Every row comes from one small tree of marks. The marks that hang from a mark follow it in brackets, in the order of their numbers. Every link used is in the known rows. Which tree was each row made from?
Known rows
k684(k784): [-0.74  2.44  0.57 -1.56 -4.20 -2.33  1.70 -0.03  3.78  0.40  1.99 -2.27
  2.53 -0.76  0.66  0.94  3.18  3.73 -1.04 -1.28  0.50 -0.02  1.12  3.79
 -0.56]
k514(k784(k117 k684 k934 k994)): [ 1.17  4.23  3.33 -1.76 -1.32 -0.49 -0.70  0.58  1.28  0.91 -3.51  0.18
  1.71 -1.25 -1.20 -2.57 -2.37  1.55  1.07 -2.65  0.96 -0.27  1.76  0.10
 -1.82]
k738(k934(k784(k117 k813))): [-0.10  4.02  1.70 -2.27 -6.33 -2.36 -1.68 -0.67  5.03  1.23 -2.28 -1.78
  1.27 -1.56 -0.93 -0.47 -0.62  2.77 -0.96 -2.36 -0.55 -0.29  0.87  2.28
 -0.42]
k738(k934(k784(k117 k813 k994))): [ 0.86  3.53  1.32 -1.47 -5.56 -1.73 -2.29  0.28  4.82  1.81 -3.16 -1.15
  1.24 -1.64 -0.96 -1.31 -0.73  3.32 -1.75 -3.08 -0.01 -0.73  1.24  2.29
 -0.46]
k738(k934(k784(k684 k813(k83)))): [ 0.27  3.37  1.95 -1.55 -6.75 -2.54 -3.40  0.23  5.18  2.05  0.02 -2.51
  1.28 -1.72 -1.28 -1.07 -2.07  3.75 -1.47 -1.18 -0.53 -0.18  0.91  2.02
 -1.49]
k117(k784(k514 k684 k813 k934(k738))): [-0.20  2.74  0.44 -1.86 -4.70 -1.82 -2.62  0.52  3.58  0.13  2.92 -3.53
  1.05 -0.42  0.20 -1.74 -2.46  0.24 -1.04 -0.42  2.83  1.49 -1.41  2.08
  0.21]
k934(k738): [-0.24  3.25 -0.49 -1.04 -5.29 -2.16 -4.49 -1.85  3.71  0.24  0.51 -4.05
  1.41 -0.28 -0.69  0.57  0.82  1.60 -1.31 -2.24  0.43  0.62  0.34  0.61
 -1.53]
k514(k784): [-0.75  3.68  1.01 -2.07 -4.46 -2.96  1.40 -2.01  3.30 -1.49 -0.22 -2.21
  1.97 -0.78 -1.76  0.07  2.70  2.85 -1.02  0.00 -0.29  0.40  1.82  1.08
  0.01]
k117(k784(k684 k934 k994)): [ 1.06  3.51  1.14 -0.60 -2.06 -0.28 -1.97  2.17  3.67  1.73  0.54 -1.60
  1.75 -1.77 -0.09 -2.40 -1.31  2.72 -1.32 -1.95  1.44 -0.57 -0.22  2.42
 -0.81]
k117(k784(k514 k684 k813 k994)): [ 0.43  2.06 -0.25 -1.17 -2.80 -1.16 -1.44  2.31  4.44  0.50  2.28 -2.74
  1.67 -1.07 -0.48 -2.50  0.24  2.87 -4.38  0.50  2.28  0.84 -0.36  3.23
  1.18]
k738(k934(k784(k684 k813))): [ 0.30  3.77  1.52 -2.78 -6.14 -2.34 -3.56  0.00  5.80  1.57 -0.24 -2.44
  1.15 -1.69 -0.71 -1.20 -1.70  3.20 -2.01 -1.61  0.04 -0.60  1.13  2.14
 -1.01]
k934(k738 k784(k117 k514 k813(k83) k994)): [ 1.08  0.82  0.90 -0.50 -5.79 -1.14 -2.91  0.12  3.47  1.47 -1.80 -1.98
  1.03  0.16 -1.40 -0.59 -0.09  3.20 -2.09 -1.96  1.93  2.09 -1.06  1.00
 -0.93]
k813(k784(k514)): [-0.50  3.97  0.05 -1.82 -2.70 -1.29  1.68 -0.05  3.48 -2.32  1.34 -2.79
  0.26 -0.55  0.31  0.99  2.21  0.04 -1.43  0.11 -0.01  0.49  1.85  4.55
  0.19]
k117(k784(k514 k684)): [-0.65  3.05  0.75 -2.08 -2.87 -1.13 -0.90  0.73  4.56 -0.57  2.78 -2.80
  1.87 -1.12  0.53 -0.58  0.50  2.58 -2.82 -0.28  1.74  0.95 -0.50  3.23
  0.26]
k117(k784(k934)): [-0.63  4.00  0.78 -0.88 -4.20 -1.96  0.87 -0.15  3.86  0.04  1.56 -2.51
  1.76 -1.20 -0.19 -0.23  1.10  2.28 -0.08 -0.94  0.34  0.23 -0.56  2.86
  0.29]
k514(k784(k684 k813 k934(k738) k994)): [ 1.29  2.91  1.08 -1.50 -4.14 -2.02 -3.07  0.15  2.20  0.97 -1.10 -2.01
  1.14 -0.65 -2.00 -3.18 -2.56  1.05 -0.51 -1.12  1.96  0.14  1.36 -0.52
 -1.17]
k994(k784(k514)): [-0.92  3.19  0.01  0.62 -2.88 -1.95  1.81 -1.51  4.27 -0.77  2.46 -2.46
  1.19 -0.16  0.53 -0.37  3.15  2.38 -1.11 -0.25  1.80  0.76  0.22  3.52
  0.80]
k738(k934(k784)): [ 0.10  3.94  1.34 -2.21 -6.33 -2.38 -2.09 -1.13  5.54  0.57 -0.93 -1.96
  1.27 -1.24 -0.03  0.30  0.34  3.66 -1.38 -2.86 -0.12 -0.80  1.45  2.38
 -1.02]
k684(k784(k117 k514 k994)): [ 0.39  1.79  1.25 -1.17 -2.02 -0.77  2.04  1.22  2.26  0.30 -0.37 -0.39
  2.31 -0.07  1.72  0.04  2.19  3.15 -1.19 -3.02  2.29  0.48  1.18  3.90
 -0.46]
k934(k784(k117 k514 k684 k994)): [ 1.53  2.59  2.84 -2.90 -1.54  0.54 -1.70  1.52  4.17  1.10 -1.91 -0.08
  1.47 -0.70  0.38 -1.19 -0.10  4.00 -2.37 -2.31  1.88  0.70  0.36  1.81
 -1.34]
k784(k514 k813 k934): [-0.47  3.77  1.31 -1.81 -4.37 -3.27  0.99 -0.77  1.97 -1.24  3.51 -3.15
  0.67  1.95  0.43 -0.93  0.03  0.69  0.83  1.64  1.26  2.14  1.06  2.02
  0.64]
k784(k117 k813 k934(k738) k994): [ 1.29  3.53  0.97  0.16 -3.59 -1.18 -3.57  0.61  1.20  2.36 -2.84 -1.91
  0.94 -0.09 -1.35 -2.51 -2.57  0.15  1.03 -2.84  0.97  0.61  0.17  0.22
 -1.12]

Which tree is each row?
[ 1.20  3.24  2.11 -2.38 -4.42 -1.04 -3.42  1.00  4.58  1.46 -2.13 -0.96
  0.99 -1.08  0.12 -1.99 -2.49  2.69 -2.14 -3.01  1.47 -0.15  1.22  2.23
 -0.90] | k738(k934(k784(k117 k514 k684 k813 k994)))
[-0.23  4.22  3.09 -2.78 -0.84 -0.37 -2.12  0.51  2.29 -0.07  0.01 -1.67
  1.56 -0.24  0.76 -0.70 -1.70  1.23 -0.50 -1.49  1.03  1.54  0.73  1.53
 -1.53] | k784(k117 k514 k684)
[-0.06  3.52  0.45  0.62 -3.86 -1.74 -2.68 -0.36  3.74  2.35  1.58 -3.17
  0.82 -1.24 -0.90 -2.83 -2.05  0.51  0.55 -0.74  1.92  0.14 -0.83  1.57
 -0.66] | k994(k784(k684 k813 k934(k738)))
[ 1.20  3.91  0.29 -0.99 -0.78  0.31 -1.86  2.52  3.76  0.85 -0.74 -2.06
  0.54 -2.41 -0.73 -1.44 -0.22  1.00 -2.57 -1.22 -0.24 -1.20  2.10  3.67
 -1.34] | k813(k784(k684 k994))
[-0.33  4.46  2.14  0.42 -1.94 -1.05 -0.07  0.37  2.92  2.60 -0.15 -1.72
  1.18 -1.79 -1.04 -3.04 -2.11  0.64  1.65 -0.52  0.81  0.18 -0.64  2.17
 -0.30] | k994(k784(k117 k684 k813 k934))
[ 1.48  3.27  1.60 -1.54 -3.30 -1.18 -3.29 -0.16  2.04  0.67 -1.74 -1.28
  1.33 -0.68 -1.04 -2.32 -2.31  1.34 -0.02 -2.84  2.08 -0.34  1.61 -0.51
 -2.15] | k514(k784(k684 k934(k738) k994))
[-0.37  3.22  1.67 -0.21 -4.31 -2.55 -2.69  1.25  3.09  2.25  2.81 -4.12
  1.77 -1.06 -2.65 -1.81 -1.41  3.39 -1.45  2.45 -1.37  1.38  0.43  1.35
 -1.37] | k784(k684 k813(k83))
[ 0.26  0.97 -0.30 -1.05 -3.83 -2.32  1.98  1.31  3.18  0.11  2.68 -2.08
  2.01  0.46  0.87 -0.78  2.95  3.57 -2.75 -0.22  2.42  0.75  1.35  4.26
  0.77] | k684(k784(k514 k813 k994))
[-0.41  3.54  2.80  1.44 -2.36 -1.35  0.93  0.46  1.79  1.82  1.28 -1.71
  0.91 -0.48 -0.56 -2.59 -2.56  0.93  2.09  0.24  1.38  1.65 -0.85  2.47
 -0.53] | k994(k784(k117 k514 k684 k813(k83) k934))
[ 1.71  1.82  1.06 -2.07 -4.25 -0.12 -5.92  1.18  4.67  3.26 -3.19 -1.89
  1.30 -1.75 -1.79 -2.13 -1.96  2.74 -2.85 -2.83  1.68  0.39 -0.96  0.20
 -1.74] | k934(k738 k784(k117 k684 k813 k994))
[ 0.50  4.19  1.14 -2.30 -2.46 -0.34 -2.34  0.54  2.45 -0.98  0.93 -2.66
 -0.36 -0.49  1.17 -0.34 -2.74 -2.20  0.56 -1.88  1.69  0.36  1.20  2.93
 -1.82] | k813(k784(k514 k684 k934(k738)))
[-0.55  3.77  1.95 -0.11 -0.82 -0.30  0.02 -0.20  3.51  0.66  0.29 -1.43
  1.39 -1.23  0.51 -1.48 -0.13  1.42 -0.35 -1.53  1.84  0.68 -0.28  2.78
 -0.35] | k994(k784(k117 k514 k684))
[ 0.99  4.42  1.53 -0.84 -0.68  0.29  1.53  1.46  1.33 -0.88 -2.13 -0.49
 -0.06 -0.41  0.77 -0.61 -0.48 -1.09  0.97 -2.42  0.76  0.05  1.84  3.96
 -0.65] | k813(k784(k117 k514 k934 k994))
[ 0.72  2.21  1.26  0.46 -3.36 -1.33 -0.70  2.61  2.63  1.25  2.71 -2.25
  1.36 -0.50 -0.57 -2.73 -1.95  2.64 -1.37  0.56  1.87  1.35 -0.67  2.84
  0.04] | k117(k784(k514 k684 k813(k83) k934 k994))
[-0.40  3.48  2.58 -1.56 -3.21 -1.51  2.44  0.19  1.86  1.15 -0.24 -0.72
  2.31 -0.70  1.14  0.46  0.47  1.94  2.36 -2.83  0.59  0.09  0.69  3.25
 -1.31] | k684(k784(k117 k934))
[-0.38  3.52  0.10 -0.72 -5.18 -1.82 -1.53 -0.76  3.84  0.25  1.02 -3.03
  1.54 -1.08 -0.16 -0.06  0.10  1.33 -0.05 -2.28  1.19  0.35 -1.13  2.11
 -0.32] | k117(k784(k934(k738)))
[-1.25  3.28  0.92  2.48 -3.89 -2.25  1.86 -0.46  3.27  2.05  0.03 -2.57
  1.64 -1.75 -2.52 -1.40  1.36  2.64  0.22  0.66 -0.79  0.95 -0.91  2.89
  0.48] | k994(k784(k117 k813(k83)))
[ 0.92  3.35  3.27 -0.22 -2.95 -1.56 -0.21  1.22  0.61  1.85 -2.49 -0.63
  1.65 -1.15 -2.87 -3.29 -3.12  1.99  1.17 -0.34  0.12  0.73  1.17  0.02
 -1.49] | k514(k784(k117 k684 k813(k83) k934 k994))
[ 0.43  2.53  1.55 -3.05 -5.31 -0.87 -5.26 -0.07  4.95  2.43 -2.04 -2.65
  1.35 -1.67 -1.75 -1.03 -1.93  2.10 -1.86 -1.93  0.96  0.97 -1.41  0.18
 -1.59] | k934(k738 k784(k117 k684 k813))
[-0.48  3.77  2.95 -0.27 -3.17 -1.60 -2.50  1.53  2.10  2.87 -0.12 -2.93
  1.96 -1.65 -2.81 -1.91 -2.71  2.48 -0.17  1.09 -1.85  1.60 -0.11  1.02
 -1.68] | k784(k117 k684 k813(k83))
[ 1.81  3.58  0.64 -1.28 -1.48  0.49 -3.11  1.76  2.21 -0.16 -0.22 -1.85
 -0.42 -0.50  1.06 -1.45 -2.76 -1.51 -0.38 -2.76  2.31 -0.21  1.59  2.91
 -1.96] | k813(k784(k514 k684 k934(k738) k994))
[ 1.92  2.53  0.90 -1.27 -3.00 -1.13 -5.48  1.43  1.77  1.17  1.61 -2.74
  0.33  1.30  0.53 -3.38 -4.10  0.18 -0.84 -1.30  3.64  1.31  0.74  0.38
 -1.49] | k784(k514 k684 k813 k934(k738) k994)
[-0.30  4.04  3.75 -1.20 -3.93 -2.35  0.50  0.03  0.87  1.10 -1.34 -1.45
  1.69 -1.11 -2.83 -2.22 -3.10  1.35  2.19  0.52 -0.63  1.31  0.69  0.12
 -1.41] | k514(k784(k117 k684 k813(k83) k934))
[-0.40  3.71  1.30  0.73 -2.95 -0.99  0.15 -1.80  2.32  0.15 -0.40 -1.54
  0.72  0.08  1.06 -0.74 -0.54 -0.30  2.22 -3.21  2.72  1.04 -0.75  2.13
 -0.50] | k994(k784(k117 k514 k934(k738)))
[ 0.95  3.59  2.52  1.80 -3.20 -1.58 -0.23  1.68  0.33  2.87 -1.68 -1.33
  1.38 -0.19 -2.19 -2.50 -1.89  2.28  1.91 -0.52 -1.00  1.17  0.50  1.17
 -1.22] | k784(k117 k813(k83) k934 k994)
[ 1.03  3.93  1.46 -1.49  0.30  1.09 -0.86  2.53  2.48 -0.09 -1.99 -0.96
  0.34 -1.62  0.29 -1.22 -1.12 -0.27 -1.67 -2.04  0.84 -0.12  1.74  3.86
 -1.14] | k813(k784(k117 k514 k684 k994))
